Known rows, with every step that occurs
daka-vogol-kepot-tafaz: -.04  .30  .16  -.09  -.09  .32  -.19  .02  .45  -.02  .18  -.07  -.16  .12  -.15  .43  .27  -.11  .29  -.08
vogol-kepot-tafaz-peveg: -.14  .09  .18  -.13  .10  .22  -.10  -.02  .39  .19  -.01  -.05  -.15  .32  .13  .29  .12  -.20  .16  -.29
kepot-tafaz-peveg: -.19  -.01  -.02  -.21  .08  .20  -.04  -.02  .25  .19  .00  -.08  -.01  .14  .10  .11  -.03  -.15  -.03  -.27
duzi-kepot: -.02  .06  -.05  .27  -.05  .00  .02  .00  -.05  -.08  -.07  -.24  .04  -.02  -.11  -.17  .00  .17  -.06  .05
kepot-vogol-peveg-lemoz: -.08  .08  .13  -.08  -.06  -.12  .31  -.12  .08  -.11  -.02  -.29  .43  .05  .21  -.33  -.32  .26  -.30  .18
vogol-kepot-tafaz-peveg-lemoz: -.11  .09  .14  -.25  .18  .13  .10  -.05  .41  .35  -.05  -.07  -.28  .39  .21  .29  .06  -.03  -.08  -.30
kepot-tafaz-peveg-vogol-daka-duzi: -.13  -.20  -.16  -.30  .10  .16  -.10  .02  -.02  .19  -.02  .35  -.24  -.17  .03  .19  -.05  -.25  .12  -.26
duzi-kepot-vogol-peveg-lemoz: -.02  -.02  -.02  .08  -.14  -.13  .28  -.16  .05  -.19  -.10  -.49  .25  .02  .17  -.35  -.31  .51  -.48  .17
tafaz-kepot-vogol-peveg-lemoz: .13  .08  .06  -.14  -.06  -.20  .06  .11  -.12  -.20  -.02  -.26  .44  .23  .27  -.18  -.11  .22  -.24  .32
duzi-kepot-tafaz: -.11  .00  -.15  .19  -.02  .04  -.20  -.01  .08  -.02  .07  -.29  .02  .19  -.03  .03  .03  .16  -.08  -.05
duzi-kepot-tafaz-peveg: -.13  -.09  -.15  -.06  .02  .15  -.03  -.06  .23  .07  -.08  -.28  -.15  .11  .08  .07  -.05  .14  -.24  -.23
peveg-vogol: -.12  .08  -.09  .14  -.08  -.08  -.13  .12  -.16  .16  .05  .09  .06  .11  -.09  -.21  -.06  -.42  .37  .01
lemoz-peveg: .14  .01  -.04  .04  .13  -.23  .16  .01  -.12  .16  .14  .07  .01  .00  -.14  -.13  .13  -.04  -.24  .03
vogol-peveg-lemoz: -.27  .09  -.03  -.17  -.04  -.19  .18  -.02  -.12  .13  .00  -.15  .24  .13  .01  -.44  -.29  .11  -.19  .00
lemoz-peveg-vogol-daka: .30  -.15  -.14  .06  .07  -.35  .12  .03  -.35  .14  .17  .36  -.14  -.05  -.13  -.05  .02  -.27  .02  .08
tafaz-kepot: .11  .15  .05  .08  .01  -.08  -.20  .27  -.22  -.11  .00  .00  .19  .20  .01  .00  .21  -.10  .18  .19
lemoz-peveg-vogol-daka-duzi-kepot: .23  -.27  -.28  .07  .08  -.30  .09  .01  -.41  .09  .05  .38  -.32  -.32  -.21  -.05  .09  .08  -.21  .03
lemoz-peveg-vogol: .09  -.06  -.20  .02  .06  -.38  .06  .11  -.23  .31  .19  .14  -.11  .11  -.12  -.18  .05  -.30  -.04  -.01
tafaz-kepot-vogol-daka: .47  .03  .24  .15  -.01  -.01  -.01  .08  -.18  -.49  -.05  .06  .34  -.02  .20  .20  .12  .04  .12  .43
kepot-vogol-peveg: -.10  .11  .20  .06  -.17  -.03  .07  -.09  .05  -.30  .01  -.28  .56  -.01  .12  -.33  -.28  .05  -.05  .20
duzi-kepot-vogol-peveg: -.06  .02  .05  .18  -.24  -.06  .08  -.11  .04  -.35  -.07  -.46  .38  -.04  .10  -.32  -.27  .31  -.23  .18

Rows
.02  -.23  -.06  -.14  .13  .22  .02  -.11  -.04  -.11  -.16  .23  -.24  -.44  -.06  .19  .02  .29  -.15  -.17 : vogol-daka-duzi-kepot-tafaz-peveg
-.07  .15  .09  .18  -.08  -.04  -.18  .12  -.01  .19  .02  .12  -.09  .29  -.07  -.02  .07  -.45  .54  -.03 : peveg-vogol-kepot
.24  -.03  .26  .08  .09  .15  .17  -.16  -.10  -.41  -.10  .23  .28  -.51  .03  .09  .03  .21  .03  .27 : kepot-vogol-daka-duzi
-.04  -.18  -.26  .09  .00  .00  -.24  .04  -.26  -.02  .01  .32  -.20  -.22  -.14  .08  -.02  -.03  .21  -.03 : peveg-vogol-daka-duzi-kepot-tafaz
-.18  .22  -.01  -.34  -.17  .06  .24  -.03  .13  .00  .11  -.17  .06  -.14  -.16  -.22  -.12  .14  -.16  .02 : daka-vogol-peveg-lemoz
-.04  .00  .04  -.30  .20  .07  .46  -.07  .13  .32  -.17  -.05  -.17  -.03  .13  -.12  -.11  .08  -.32  -.19 : tafaz-peveg-lemoz
-.18  .12  -.03  .13  -.05  -.03  -.38  .12  .11  .25  .13  .06  -.12  .47  .00  .17  .07  -.46  .51  -.11 : peveg-vogol-kepot-tafaz
.04  -.03  -.14  .03  .09  -.30  -.18  .10  .03  .39  .26  .15  -.25  .43  -.02  .15  .18  -.34  .07  -.12 : lemoz-peveg-vogol-kepot-tafaz
-.19  -.04  .01  .03  -.13  .04  .01  -.07  -.06  -.31  -.14  -.19  .27  -.37  -.04  -.31  -.15  .45  -.27  .11 : daka-duzi-kepot-vogol-peveg
-.03  -.15  -.12  -.20  .04  .10  -.08  -.02  .04  .17  .01  .16  -.15  .07  .11  .19  -.13  -.37  .19  -.23 : kepot-tafaz-peveg-vogol-daka
.39  -.03  .20  .04  .07  .04  -.04  .11  -.25  -.46  -.11  .22  .28  -.30  .12  .20  .19  .18  .07  .40 : tafaz-kepot-vogol-daka-duzi
-.17  -.02  -.06  .09  .03  .09  -.05  .03  -.13  -.08  -.14  .03  -.05  -.35  -.22  -.16  .11  .32  -.11  -.01 : daka-duzi-kepot
.13  .01  -.03  .08  .04  -.32  -.01  .09  -.08  .33  .16  .19  -.24  .27  -.09  .00  .17  -.35  .09  -.03 : lemoz-peveg-vogol-kepot
-.13  .18  .19  .12  .04  .10  -.29  .03  .24  .09  .09  -.03  .01  .41  .03  .27  .18  -.18  .31  -.10 : vogol-kepot-tafaz
-.26  -.15  -.16  -.19  .08  .23  -.07  -.01  .12  .09  -.13  -.03  -.23  -.25  -.07  .04  .06  .28  -.28  -.27 : daka-duzi-kepot-tafaz-peveg
.12  -.03  -.02  .17  -.05  -.07  -.05  .02  -.32  -.02  .02  .31  .03  -.07  -.08  -.05  -.08  -.38  .44  .09 : peveg-vogol-daka
.10  -.10  .02  .14  .07  .10  .06  -.06  -.28  -.28  -.14  .29  -.06  -.54  -.21  .01  .07  .31  .01  .08 : vogol-daka-duzi-kepot
-.04  .21  .16  -.30  -.06  .41  -.02  -.02  .58  .07  .08  -.09  -.31  .04  -.05  .45  .23  -.16  .15  -.23 : daka-vogol-kepot-tafaz-peveg
.35  -.04  .15  .35  -.07  .06  .20  -.21  -.01  -.46  -.10  -.16  .19  -.23  .09  .05  -.08  .34  -.12  .29 : duzi-kepot-vogol-daka
.03  -.22  -.22  -.02  -.04  .06  -.06  -.07  .04  .05  -.06  -.02  -.28  .03  .08  .15  -.12  -.05  -.04  -.19 : duzi-kepot-tafaz-peveg-vogol-daka
